What can hang from each mark
K_690: K_348 K_510 K_743 K_994
K_743: K_689 K_690
K_334: K_480
K_689: K_743 K_812
K_480: K_690
K_812: K_689
K_510: K_690
K_815: K_690

Each row was made from one small tree. The marks that hang from a mark follow it in brackets, in the order of their numbers. Every link used is in the known rows. Write each row's tree.
Known rows
K_812(K_689): 1.94  -0.53  2.46  2.62  0.57  1.70  -1.41  -3.21  0.97  -2.18  3.29  -2.25  -1.14  3.03  0.85  -2.70  4.41  -3.82  -0.37  0.68
K_690(K_510 K_743(K_689) K_994): 0.38  0.15  -0.99  -0.63  0.33  -0.34  1.83  2.80  -1.41  -1.10  -3.44  -0.20  -1.06  -1.59  1.40  -1.62  -0.96  0.70  2.85  0.42
K_334(K_480): -0.49  0.83  -0.06  3.55  -0.24  0.96  -1.02  -1.42  -2.08  -2.06  1.48  -0.60  -1.43  4.96  1.70  -0.10  2.47  -2.75  1.89  0.14
K_480(K_690(K_348 K_510 K_743 K_994)): -1.80  0.26  0.14  2.63  -1.99  1.47  -0.37  0.39  -2.81  -0.52  -7.59  1.44  -2.62  -2.75  0.91  2.69  -3.05  2.59  -1.86  -1.81
K_812(K_689(K_743(K_690(K_348 K_994)))): -1.22  0.16  1.31  -3.15  -1.89  1.52  -2.78  -1.81  3.30  2.18  2.27  2.95  3.64  -1.57  1.20  2.22  0.57  1.75  -2.37  1.31
K_743(K_690): 0.82  -0.25  -1.06  0.68  1.93  -0.97  1.29  -2.35  1.28  0.48  3.55  -2.31  0.77  1.47  -0.51  -1.58  1.91  -2.16  -1.46  -0.81
K_812(K_689(K_743(K_690(K_510)))): 1.43  0.06  2.43  -0.85  1.37  -1.13  -2.30  -1.22  2.79  -1.05  3.02  -2.26  -0.75  -1.12  -1.18  -1.65  0.40  0.01  -2.30  -0.23
K_689(K_743(K_690) K_812): 1.28  -0.56  0.47  -0.39  -0.12  -0.58  -0.74  -0.12  1.61  0.91  5.14  -0.27  1.83  -0.38  -2.43  2.25  -1.48  -2.02  1.39  -1.36
K_812(K_689(K_743)): 1.53  0.25  4.36  0.69  -1.13  1.51  -2.77  -3.95  2.22  -1.62  4.49  -0.10  0.53  2.14  -0.97  -0.58  2.28  -2.87  0.39  0.34
K_815(K_690(K_348 K_510)): -1.72  3.56  2.87  0.43  0.93  -0.52  -0.78  -1.87  0.15  -3.61  -2.43  -0.85  -3.75  3.91  -1.97  -2.71  0.22  1.12  -6.38  -0.86
K_689(K_743): 0.14  1.11  3.19  0.09  -0.72  -0.24  -1.15  -3.92  0.72  -1.25  3.11  0.57  1.03  2.90  -2.32  1.35  1.10  -2.83  0.39  -1.23
K_743(K_689(K_812) K_690(K_348 K_994)): -1.08  -1.32  -2.93  -2.58  0.10  0.31  1.85  2.83  0.59  3.97  1.26  1.49  2.46  -1.61  2.05  0.51  0.77  2.29  0.29  2.35
K_689(K_743(K_690(K_994)) K_812): 0.97  -2.00  -1.11  -2.15  -0.98  0.40  -1.65  1.06  1.06  2.65  3.19  1.47  4.06  -1.66  -1.52  3.36  -2.66  -0.97  2.47  -1.91
K_689(K_743(K_690)): 0.43  0.66  0.24  -2.00  0.39  -1.27  -0.46  -3.02  2.40  0.99  4.72  -0.12  1.98  0.68  -1.94  1.01  0.25  -1.39  -0.65  -1.16
K_690(K_743 K_994): 0.78  -0.08  -0.39  1.51  -2.17  1.96  0.46  -0.58  -1.38  -1.21  -1.56  1.14  1.10  0.00  0.89  1.75  -1.20  -2.63  2.94  -1.14
K_510(K_690(K_348 K_743 K_994)): -0.70  -0.71  1.19  2.58  -2.42  0.51  -0.04  -1.97  -1.57  -1.81  -5.61  2.82  2.22  1.86  0.06  0.68  1.15  -0.47  1.05  2.03
K_480(K_690(K_510 K_743)): 1.26  0.17  -0.01  4.69  0.18  0.35  0.13  -0.57  -2.41  -2.40  -3.80  -2.47  -4.77  -1.40  -0.61  -0.06  -1.81  -0.68  -0.45  -2.61
K_743(K_689(K_812) K_690(K_510 K_994)): 1.08  -2.39  -3.63  -2.15  2.93  -1.40  1.34  4.78  -0.49  2.37  0.58  -1.92  0.45  -2.54  0.23  -2.33  -0.71  1.37  1.54  0.02
K_812(K_689(K_743(K_690))): 1.67  -0.12  1.42  -1.35  0.46  0.33  -2.15  -2.88  3.70  0.70  6.20  -0.81  1.31  -0.25  -0.55  -0.77  1.67  -1.19  -1.02  0.36
K_334(K_480(K_690(K_994))): -0.42  -2.17  -4.24  3.42  -0.92  3.13  -2.65  -0.41  -3.81  1.70  -1.20  0.56  -0.89  1.07  2.17  1.48  -0.08  -0.11  2.43  -1.62

Which tree is each row?
2.90  -3.48  -1.78  1.70  -0.51  0.48  1.04  2.61  -2.04  0.13  -1.88  0.53  2.12  0.01  -0.05  -2.08  0.68  -1.51  6.49  2.51 | K_510(K_690(K_743(K_689(K_812)) K_994))
-1.77  0.50  1.78  3.14  0.74  -0.20  -0.48  -2.41  -2.05  -0.97  -4.11  -1.32  -4.10  0.94  -0.82  -0.13  0.94  1.44  -4.92  -1.14 | K_480(K_690(K_348 K_510))
-1.01  0.74  -0.22  -1.08  2.10  -2.28  2.11  3.20  0.91  0.69  0.16  -1.66  -1.96  -0.94  0.56  -1.71  0.94  2.43  -2.08  2.32 | K_743(K_689(K_812) K_690(K_348 K_510))
1.86  -1.37  -2.80  -1.04  2.20  -0.64  2.47  1.84  1.19  2.21  5.29  -2.44  0.33  -0.30  0.42  -2.46  1.87  -0.92  1.86  1.41 | K_743(K_689(K_812) K_690)
-0.35  -1.08  -5.74  1.62  -1.83  3.03  -0.17  2.56  -3.30  2.68  -1.82  1.49  -1.71  -2.08  4.33  0.73  -0.94  2.10  5.39  1.03 | K_334(K_480(K_690(K_743(K_689) K_994)))
0.19  0.84  1.20  -1.58  1.58  -2.89  -0.68  -1.37  1.44  -0.72  1.71  -1.27  -0.11  -0.21  -2.74  0.08  -1.17  -0.03  -1.81  -1.69 | K_689(K_743(K_690(K_510)))
-0.77  -0.65  -0.15  -0.13  -1.54  -0.06  1.62  -0.41  -1.11  0.21  -4.33  2.59  2.22  0.96  1.08  -1.51  2.49  1.22  1.91  4.41 | K_510(K_690(K_348 K_743(K_689) K_994))
-1.69  3.52  1.14  -0.19  -1.72  1.00  -0.82  0.89  -1.07  -3.12  -5.99  1.99  -2.44  0.05  -0.04  0.09  -3.81  1.94  -3.17  -1.08 | K_815(K_690(K_348 K_510 K_743 K_994))
-2.05  -0.50  0.02  1.62  -0.09  0.70  -1.31  -1.06  -2.90  0.60  -5.89  0.47  -1.85  -0.51  0.11  0.95  -0.59  2.58  -3.87  -1.67 | K_480(K_690(K_348 K_510 K_994))
-2.38  2.80  3.08  -1.97  0.14  -2.78  -0.37  -1.65  1.74  -0.82  -0.64  0.60  -0.16  -0.23  -2.00  1.68  -0.84  2.25  -4.64  -0.46 | K_689(K_743(K_690(K_348 K_510)))
-1.95  -0.08  -2.90  -4.31  0.49  -0.64  2.09  0.06  1.54  4.21  0.89  1.63  2.62  -0.75  2.56  -0.58  2.35  2.78  -1.83  2.61 | K_743(K_689 K_690(K_348 K_994))
1.32  -2.89  -4.57  -2.31  1.48  0.34  1.54  3.11  0.23  3.79  3.31  -0.66  2.50  -1.67  1.16  -1.17  0.48  0.32  2.96  0.99 | K_743(K_689(K_812) K_690(K_994))
0.48  0.15  0.69  2.03  -0.71  0.28  0.17  1.18  -2.13  -3.16  -4.58  -0.25  -0.95  -0.60  0.30  0.67  -2.52  -1.43  1.75  -2.02 | K_690(K_510 K_743 K_994)
-2.86  1.14  1.27  -3.36  -0.49  -2.00  -1.22  -0.40  0.95  0.96  -2.33  2.38  2.29  -1.65  -1.04  2.80  -2.11  2.93  -3.62  -0.86 | K_689(K_743(K_690(K_348 K_510 K_994)))
1.15  0.09  1.52  -0.25  1.16  -2.20  -1.11  1.29  0.86  -0.91  2.34  -1.70  -0.33  -1.07  -2.99  1.13  -2.76  -0.30  0.06  -2.17 | K_689(K_743(K_690(K_510)) K_812)
1.55  -1.14  -1.52  0.50  -1.54  1.99  1.57  3.70  -1.25  0.52  -0.08  0.98  0.83  -1.72  1.68  0.72  -1.24  -1.28  6.14  0.65 | K_690(K_743(K_689(K_812)) K_994)
2.23  0.09  0.35  1.88  -0.84  1.31  2.39  2.17  -0.36  -1.00  1.55  -0.64  -1.43  -0.09  1.01  -0.46  0.26  -2.44  5.00  1.44 | K_690(K_743(K_689(K_812)))
0.98  1.71  1.11  0.80  0.83  -1.18  2.62  1.35  -0.81  -2.64  -1.61  -2.04  -3.47  0.03  0.66  -2.45  0.41  -0.45  1.46  0.88 | K_690(K_510 K_743(K_689))
-1.99  2.03  0.94  -1.10  0.27  0.21  -1.77  -0.65  -0.85  -1.92  -4.04  1.23  -1.44  2.29  -1.18  -1.45  -1.33  2.01  -4.98  -1.59 | K_815(K_690(K_348 K_510 K_994))
-0.84  0.09  -0.96  -1.39  0.66  -0.75  2.50  1.28  1.66  2.20  2.97  -0.08  0.12  -0.27  1.37  -0.48  2.40  1.05  -0.78  3.03 | K_743(K_689(K_812) K_690(K_348))
-1.12  0.89  2.23  -0.74  -1.61  -0.33  -0.46  -0.73  2.04  0.89  2.97  2.03  1.67  -0.17  -1.76  3.73  -1.05  0.05  -1.33  0.16 | K_689(K_743(K_690(K_348)) K_812)
0.49  -1.25  -2.17  -0.84  2.45  -1.56  0.09  0.47  -0.38  0.41  -1.10  -1.78  0.81  -0.73  -0.23  -1.35  -0.69  0.06  -1.54  -2.00 | K_743(K_690(K_510 K_994))
